What can hang from each mark
j_546: j_24 j_843 j_893
j_325: j_537 j_713
j_537: j_325
j_713: j_325
j_893: j_546
j_24: j_193 j_546
j_843: j_546
j_472: j_193 j_407 j_713
j_679: j_193
j_407: j_134
j_193: j_24 j_472 j_679
j_134: j_407

Known rows, with every way that one mark hangs from another
j_472{j_193}: [ 48   8 -31 -48 -18 -12  33  13  -9 -11 -11   5  -2   5  25 -28  -6  32
  -9 -21  11  -3   3  -4 -13  17  -9   8  -4  34 -13  11  -6 -17  32  -8
  -4   7   3  -6 -24]
j_713{j_325}: [ 37  -4 -39 -45 -29   0  34  -7 -26  -1 -20  -3  -5   8   2 -16   4  30
  -4  -6  11 -17  30  13  -7   1 -15  11   2   8  -2  27 -15 -13  39   0
   0 -22   0  -7   0]
j_193{j_472{j_713} j_679}: [ 32 -25 -11 -40 -32  -4  42  -3  -5 -44 -25 -12  21  27   8 -49 -15  37
 -27 -20   6   4  21 -14 -15  13   4  -6  27  50   8  20 -15 -32  58  -5
  -5  -3  11   5   8]
j_407{j_134}: [ 27   1 -23 -50 -18  -4  34 -15  -8 -17   0 -11  -9 -12  39 -18  -9  31
  -7 -15  10 -21  18  -7  -5  33  -9  20   1  18   7  35  -7  -9  23  -7
   1  -4   0 -14   1]
j_193{j_24{j_546} j_472{j_407 j_713} j_679}: [ 24 -41  17 -47   0  -1  60  13  12 -50 -36   5  34  56  -6 -45 -25  30
 -59 -24   5   8  27 -31  22  15  15  -6  36  78   8  23 -10 -38  59   0
 -33   0   4   7  32]
j_193{j_24}: [ 19  -9 -20 -60 -13 -13  42   6  -9 -45 -20  -8  -5  26  17 -10 -27  20
 -21 -27   6 -13  19  -4  18  16 -28   0  10  34 -17  17  -7 -27  24  -5
  -7 -13  11  -5  -9]
j_713{j_325{j_537}}: [ 46  -8 -40 -45 -30   3  37 -12 -19   3 -35 -15  -2   4  -6 -22  14  34
  -4 -12  12 -19  40  26 -13  -8 -18   9   4  -2   7  38 -16  -8  45   0
  -3 -34   6  -3   6]
j_546{j_24{j_193{j_472}} j_843 j_893}: [ 21 -41 -31 -38  -8  22  73  39   0 -37   2  30  22   2  52 -26 -23  37
  -9  10  -5 -22  38 -43  27  11 -22  -4  10  26   8  -1  31   7  51 -15
  22 -39  61  33  25]
j_843{j_546}: [ 27  -5 -32 -64 -31  -1  36  -7   2 -12   3  13 -11  15  30 -21  -5  28
  -1  -7  16 -14  21 -12 -12  19 -20   8   3  19 -11  11  14 -22  35  -7
  -4 -21  13  11   5]
j_193{j_472}: [ 25  -8 -41 -46 -31  -2  32 -16 -19 -33  -9  -9   3  10  31 -27 -19  33
  -3 -12  13   4  15 -10 -24  20  -8  11   6  46   4  14  -8 -28  48  -7
   3   1  13 -19 -11]
j_24{j_193{j_679} j_546{j_843 j_893}}: [ 15 -45 -14 -46  -6  15  66  43   9 -22  -9  23  11  29  34 -16 -32  25
 -37  -3  15 -25  46 -31  17  22 -11   6  22  34  -5  20  20   8  53 -19
   5 -59  46  45  20]
j_537{j_325}: [ 34   0 -41 -61 -33 -13  45   2 -10 -13 -27  -9   2  10  13 -11   7  31
 -13  -7   4 -16  37  12  -4   0 -21   5   4  11   1  33  -4 -12  39  -6
  -6 -29  13  -4 -10]
j_193{j_24 j_472}: [ 17 -17 -22 -49 -17  -9  41  -5 -11 -53 -22 -10   4  26  17 -19 -33  28
 -24 -23   4   2  14 -15   6  16 -14   2  15  56  -4  10  -9 -38  40  -3
  -9   1  16 -18  -8]
j_24{j_193{j_472{j_407 j_713}} j_546{j_893}}: [ 11 -27 -24 -42  -3  26  51  23  -7 -26   6  18  25  25  35 -31 -28  32
 -31   3  24  -2  33 -27  -4  21  24  13   6  63  20  18  11  -3  71 -17
 -11 -24  13  21  38]
j_193{j_24{j_546{j_893}} j_472{j_407} j_679}: [ 20 -45  10 -47   1  -4  67  13  14 -46 -34  11  25  54   6 -36 -29  33
 -50 -21   1   5  31 -41  25  20  -3   2  34  78   2  22  -1 -33  49   3
 -22  -6  28   2  20]
j_679{j_193{j_24{j_546{j_893}}}}: [  7 -19 -20 -63  -3  -2  48  29 -10 -38 -10   2   3  25  27 -15 -28  29
 -34  -4 -15 -21  25 -27  20  24 -26  19  13  39 -16  14   6 -11  41 -21
 -15 -26  25   1   0]
j_893{j_546{j_843}}: [ 43 -20 -25 -53 -23  -7  52  -2   6 -15  -3  15  -7   9  36 -17  -8  17
  -7 -18   0 -27  24 -16  -2  17 -22   5  23  27  -6  13  14 -14  35 -17
   0 -27  17  12  10]
j_472{j_193{j_24}}: [ 43   1 -19 -50  -7 -15  40  21  -4 -25 -20   5  -1  16  16 -23 -15  29
 -24 -28   5  -4   2  -8   8  15 -14   1   3  41 -19   8  -7 -24  28  -5
 -12   9   5  -6 -21]
j_679{j_193{j_24}}: [  9  -8 -23 -60 -12  -9  35  20 -17 -41 -10  -8   3  23  23 -18 -24  30
 -29  -7 -15 -16  20 -18  12  20 -29  16  13  35 -12  10  -5 -14  35 -18
 -13 -19  20  -3 -12]
j_193{j_472{j_407{j_134} j_713}}: [ 33  -3 -18 -41 -15   5  34 -19  -9 -24  -4  -1  28   6  25 -50  -6  39
 -14  -9  16   5  14 -16 -18  19  26  12   9  57  31  24 -13 -23  51  -4
 -17  24 -16 -18  27]
j_679{j_193{j_472}}: [ 13  -7 -38 -49 -25  -3  27   4 -23 -34  -4  -9   8  12  32 -30 -19  39
 -16   2 -10  -4  18 -22 -17  23 -16  25  10  45   2   8  -6 -16  51 -19
  -6  -9  21 -12 -14]
j_193{j_472 j_679}: [ 27 -25 -19 -40 -35 -10  40  -8  -6 -40 -25 -12   8  28  17 -38 -18  36
 -20 -19   5   5  23 -16 -17  19 -12   5  24  49   3  19 -13 -31  47  -3
   3  -9  28  -3 -14]
j_537{j_325{j_713}}: [ 44   4 -36 -57 -39  -8  50  -7  -7 -11 -40 -12   9  16   1 -20  12  38
 -23  -8  -1 -15  47  22  -6  -5 -16  -2   2   4  11  47  -1  -3  42  -6
 -11 -40  16   2 -12]
j_893{j_546{j_24{j_193{j_679}} j_843}}: [ 34 -34 -20 -43 -19   7  62  17   7 -27   1  19   1  16  39 -21 -12  22
 -21  -9  -8 -25  32 -27  15  16 -22   0  26  29   2   7  20  -3  45 -22
   5 -47  36  38  18]
j_134{j_407}: [ 31   4 -24 -56 -13   5  33 -16 -12  -9   0  -3  -1   8  32 -21  -2  19
   1 -13  15  -9  21  -6 -13  28  -5  26   2  30   3  40 -19 -15  25   1
 -13  -3  -1 -18   1]
j_546{j_24{j_193} j_843 j_893}: [ 22 -36 -30 -43  -5  20  74  44   2 -32   3  32  16   1  51 -22 -20  33
  -8   9  -4 -29  41 -36  32  11 -29  -6   7  15   3   4  32  13  43 -16
  22 -47  59  39  25]
j_893{j_546{j_24 j_843}}: [ 41 -29 -26 -51 -19   4  63  10   6 -23   0  20  -5   7  42 -19  -7  20
  -8 -11 -10 -27  27 -24  14  17 -27   2  19  26  -4   9  23 -10  40 -20
   4 -35  26  22  18]

Rows
[ 17 -21 -30 -55 -21  17  56  19   4 -25  14  29  -1  14  42 -25 -11  36
  -5   7   5 -19  31 -27  10  17 -21   0   2  19  -2   2  31  -5  45 -11
   6 -39  38  37  24] -> j_843{j_546{j_24{j_193} j_893}}
[ 37  -6 -25 -38 -20   7  32 -16 -17 -17 -14   3  30  15   6 -49   2  39
 -12  -5  17   9  20  -7 -19   3  23   8   9  53  27  21 -17 -25  60   1
 -17  13 -16 -15  27] -> j_193{j_472{j_407 j_713{j_325}}}
[ 50 -16   0 -54   8   0  59  43   7 -24 -20  21  21  15   9 -37 -12  27
 -39 -24   5 -13   7 -18  23   8  10 -13  10  42 -14  10   6 -21  48 -10
 -22   7  -9  11  23] -> j_472{j_193{j_24{j_546{j_843 j_893}}} j_713}
[ 25 -14  -7 -47  -5  -3  42  -3  -6 -48 -20   0  32  32   5 -41 -21  32
 -32 -20   9   9  14 -19   9   9  14  -3  17  68  15  14 -15 -37  49   0
 -26  18  -9 -13  24] -> j_193{j_24 j_472{j_407 j_713}}
[ 13 -26 -33 -51  -9  16  47  30  -5 -16   0  14   1  18  39  -6 -32  17
 -28  -2  25 -21  37 -18   5  23  -5  13   8  34  -4  16  14   2  53 -21
   1 -51  24  28  11] -> j_24{j_193 j_546{j_843}}
[ 19 -34  -1 -44 -20 -16  50   2   0 -59 -37 -13   9  45   3 -29 -32  32
 -42 -29  -3   5  22 -21  14  16 -18  -5  33  59  -6  15 -14 -40  41   1
  -9  -8  31  -1 -10] -> j_193{j_24 j_472 j_679}
[ 25 -21 -29 -61 -22  12  60  13   7 -22   8  29  -5  10  41 -26  -6  35
   1   4   3 -20  29 -28  10  17 -27  -1   2  17  -9   6  32 -13  40  -8
   5 -29  35  24  24] -> j_843{j_546{j_24 j_893}}
[ 16  -7 -32 -49 -23   2  28   7 -23 -36  -3  -9  17  11  27 -37 -16  39
 -19   2 -10  -5  17 -20 -16  19  -5  18  11  45   6   9  -7 -16  59 -21
 -11  -5  10  -8   1] -> j_679{j_193{j_472{j_713}}}
[ 40 -29 -11 -35 -32   1  43  -7  -6 -30 -39 -16  24  25 -10 -52  -1  41
 -29 -17   5   0  31  -2 -16  -1   6  -6  28  37  16  27 -20 -26  65   0
  -7 -12   9   7  16] -> j_193{j_472{j_713{j_325{j_537}}} j_679}
[ 33 -29 -26 -45 -17   8  60  16   3 -25   6  20  -2  11  43 -18 -13  20
 -14  -7  -6 -26  29 -25  13  16 -21   2  18  29   2   6  22  -2  45 -23
   5 -43  32  33  19] -> j_893{j_546{j_24{j_193} j_843}}
[ 31 -32  15 -36  -8  -6  51   3   1 -42 -42   0  38  50 -21 -51 -11  38
 -50 -22   1   9  26 -19  18   0  13  -9  36  64  17  22 -24 -36  52   8
 -29   5   2   3  28] -> j_193{j_24 j_472{j_407 j_713{j_325}} j_679}
[ 23 -34 -25 -41 -14  13  60  35  -1 -34 -10  16  13  14  36 -23 -20  28
 -22   1  -1 -21  38 -26  26  12 -26  -4  17  18   1   6  15   5  44 -15
  14 -49  48  41   9] -> j_546{j_24{j_193{j_679}} j_843}
[ 12  -7 -35 -36 -25  10  25   4 -23 -38   3 -10  15  15  28 -29 -26  33
 -19  -6  20   1  20  -4 -21  13  10   6   5  46  17  10 -10 -10  59 -15
   1 -18   9  14   5] -> j_24{j_193{j_472{j_713}}}
[  8 -16 -22 -64  -5  -4  41  26 -13 -37 -11  -3   1  27  24 -14 -28  27
 -35  -5 -14 -18  23 -22  17  24 -25  19  13  40 -16  14   2 -13  42 -23
 -18 -25  19  -1  -5] -> j_679{j_193{j_24{j_546}}}
[ 10 -34 -17 -40 -16  18  45  22  -7 -36  -8  -1  16  35  23 -28 -33  27
 -46  -6  20  -2  33 -18  -7  23  16   7  19  58  10  18   0 -11  74 -18
  -8 -37  18  30  18] -> j_24{j_193{j_472{j_713} j_679} j_546}
[ 47  -6 -27 -48 -25   9  37  -3 -17 -11 -26 -13  14   4  -7 -38  12  33
 -13 -15  13 -19  31  22 -11  -9   5  -4   7   7  11  35 -15 -12  55  -5
 -10 -20 -18   6  30] -> j_472{j_713{j_325{j_537}}}
[ 24 -44 -20 -40  -8  17  79  47   8 -36  -6  30  19  10  45 -26 -20  35
 -17   6  -8 -29  44 -39  35  10 -30  -9  16  16   1   6  29  12  43 -13
  21 -51  65  46  24] -> j_546{j_24{j_193{j_679}} j_843 j_893}
[ 15 -39 -25 -43  -4  26  60  35  -2 -26   2  23  23  15  40 -24 -34  27
 -30   5  20 -15  36 -33   4  19  11   5  14  48  10  12  21  -1  72 -20
   0 -38  29  29  36] -> j_24{j_193{j_472{j_713}} j_546{j_843 j_893}}
[ 18 -18 -20 -49 -14   2  37  12 -19 -40 -24 -15  21  21   3 -35 -15  39
 -36  -5 -16  -8  24 -13   3   6  -8  10  20  40   7  15 -11 -19  59 -17
 -21 -13  12  -4   9] -> j_679{j_193{j_24 j_472{j_713{j_325{j_537}}}}}
[ 22 -28   6 -41 -11 -15  48  -2   5 -50 -36  -2  25  51  -1 -40 -24  34
 -42 -26   2  11  23 -28  15  15  -6   0  34  70   8  18 -18 -37  38   5
 -20   3  22  -4   2] -> j_193{j_24 j_472{j_407} j_679}
[  7 -19 -28 -40  -7  19  38   7 -10 -20   7   6  12  21  39 -21 -29  28
 -31   2  28   1  29 -23 -10  32  19  26   5  62  21  21   3  -4  62 -16
 -11 -23  11   9  17] -> j_24{j_193{j_472{j_407{j_134}}} j_546}
[ 11 -25 -19 -63  -2  -2  52  34  -5 -35 -11   7   7  23  27 -14 -28  27
 -34  -2 -16 -24  28 -31  26  22 -29  16  17  37 -17  12  10  -9  40 -21
 -14 -29  29   4   4] -> j_679{j_193{j_24{j_546{j_843 j_893}}}}
[ 45 -10  -3 -46 -10 -20  45  26   5 -29 -32   3   3  30   5 -31 -15  31
 -37 -33  -1  -2   7 -11  14  15 -16  -5  15  42 -20  11 -10 -25  27  -2
 -12   2  15   5 -23] -> j_472{j_193{j_24 j_679}}
[ 26 -18 -29 -45 -22   8  52   6  -6 -32  11   8  -8  15  41 -18 -13  23
 -13 -10  -4 -19  24 -15   4  19 -17   7  11  35   4  10  13  -7  46 -23
   3 -38  22  26  12] -> j_893{j_546{j_24{j_193}}}
[ 15 -13 -15 -47  -6   0  35  12 -18 -36 -16  -1  29  27   5 -40 -14  40
 -36   0 -13  -2  20 -24   7  10   1  15  18  55  12  11 -13 -20  55 -12
 -28   0   4  -8  15] -> j_679{j_193{j_24 j_472{j_407 j_713{j_325}}}}
[ 32 -38   7 -39 -18  -5  53   3  -1 -49 -50 -17  25  41 -24 -44 -16  36
 -49 -28  -3   0  30  -6  14  -3  -1 -15  37  47   7  24 -21 -36  57   4
 -19 -12  14   8  19] -> j_193{j_24 j_472{j_713{j_325{j_537}}} j_679}
[ 46 -27   1 -50   1 -12  63  40  15 -23 -32  19   7  30  11 -27 -18  29
 -41 -28   0 -11  15 -26  25  17 -15  -5  19  43 -24  12   5 -20  33  -5
 -12  -8  24  13  -8] -> j_472{j_193{j_24{j_546{j_843 j_893}} j_679}}
[ 17 -27 -23 -52 -21  14  59  21   8 -26   8  28   0  19  38 -28 -11  37
 -11   5   3 -18  34 -30  12  16 -23  -2   8  20  -2   4  29  -5  45 -11
   5 -41  43  42  23] -> j_843{j_546{j_24{j_193{j_679}} j_893}}
[ 34 -37 -29 -52  -8  13  80  35   6 -29  -6  32  12  -4  49 -23 -11  33
   1   4  -9 -30  37 -37  34  12 -36  -7   9  11  -7   8  33   2  36 -11
  21 -34  52  22  23] -> j_546{j_24 j_843 j_893}
[ 31 -33 -28 -62  -7   9  68  26   7 -13  -9  24   0  10  42 -12 -20  21
 -12  -6  12 -29  36 -27  14  24 -20   9  10  27 -16  24  26  -8  43 -14
   4 -34  26   8  20] -> j_24{j_546{j_843 j_893}}
[ 34 -11 -32 -40 -29   6  34 -11 -23 -25 -15  -7  16   9   9 -38  -7  37
 -11  -9  12   1  18  -1 -20   4  11   2   9  40  14  17 -14 -28  61  -4
  -6   3  -6 -12  16] -> j_193{j_472{j_713{j_325}}}
[  6 -34 -24 -40 -19  13  44  19  -7 -33  -8  -1   6  36  28 -20 -35  27
 -41  -6  20  -1  34 -20  -8  28   4  14  17  57   5  19   0 -11  67 -17
  -3 -41  28  25   3] -> j_24{j_193{j_472 j_679} j_546}
[ 31 -19 -12 -37 -26  -9  38 -12  -1 -31 -24  -2  22  35  14 -48 -10  40
 -22 -16  10  13  24 -22 -16  17   1  11  24  61  16  22 -16 -28  46   1
  -9   3  18  -5  -1] -> j_193{j_472{j_407} j_679}
[ 68   0   6 -32  -3  -2  40  19   0   9 -30  23  41  26 -20 -66  25  43
 -36 -15  12   4  13  -5  -1  -7  33  -3  13  44  18  24 -23 -13  50   6
 -33  19 -29  12  29] -> j_472{j_193{j_679} j_407 j_713{j_325}}
[ 20 -15 -15 -26 -22   8  31   6 -15 -28 -12  -2  30  33   6 -44 -14  39
 -34  -6  18   5  29  -9 -13   5  19   5  19  50  28  18 -21  -8  60  -5
  -9 -18  11  24  15] -> j_24{j_193{j_472{j_407 j_713{j_325}} j_679}}
[ 11 -32 -35 -44 -13  19  46  22  -7 -23  -2  13   9  19  39 -13 -36  22
 -30   2  23  -8  33 -27  -3  24   4  15  12  50   4  12  13  -6  65 -20
   0 -41  29  20  12] -> j_24{j_193{j_472} j_546{j_843}}
[ 38  -6 -17 -34 -15   8  34 -20 -14 -13  -9   1  29   5  10 -49   3  42
 -15  -3  15   4  19 -11 -16  11  28  12   9  50  35  27 -17 -20  55   2
 -18  20 -19 -17  32] -> j_193{j_472{j_407{j_134} j_713{j_325}}}
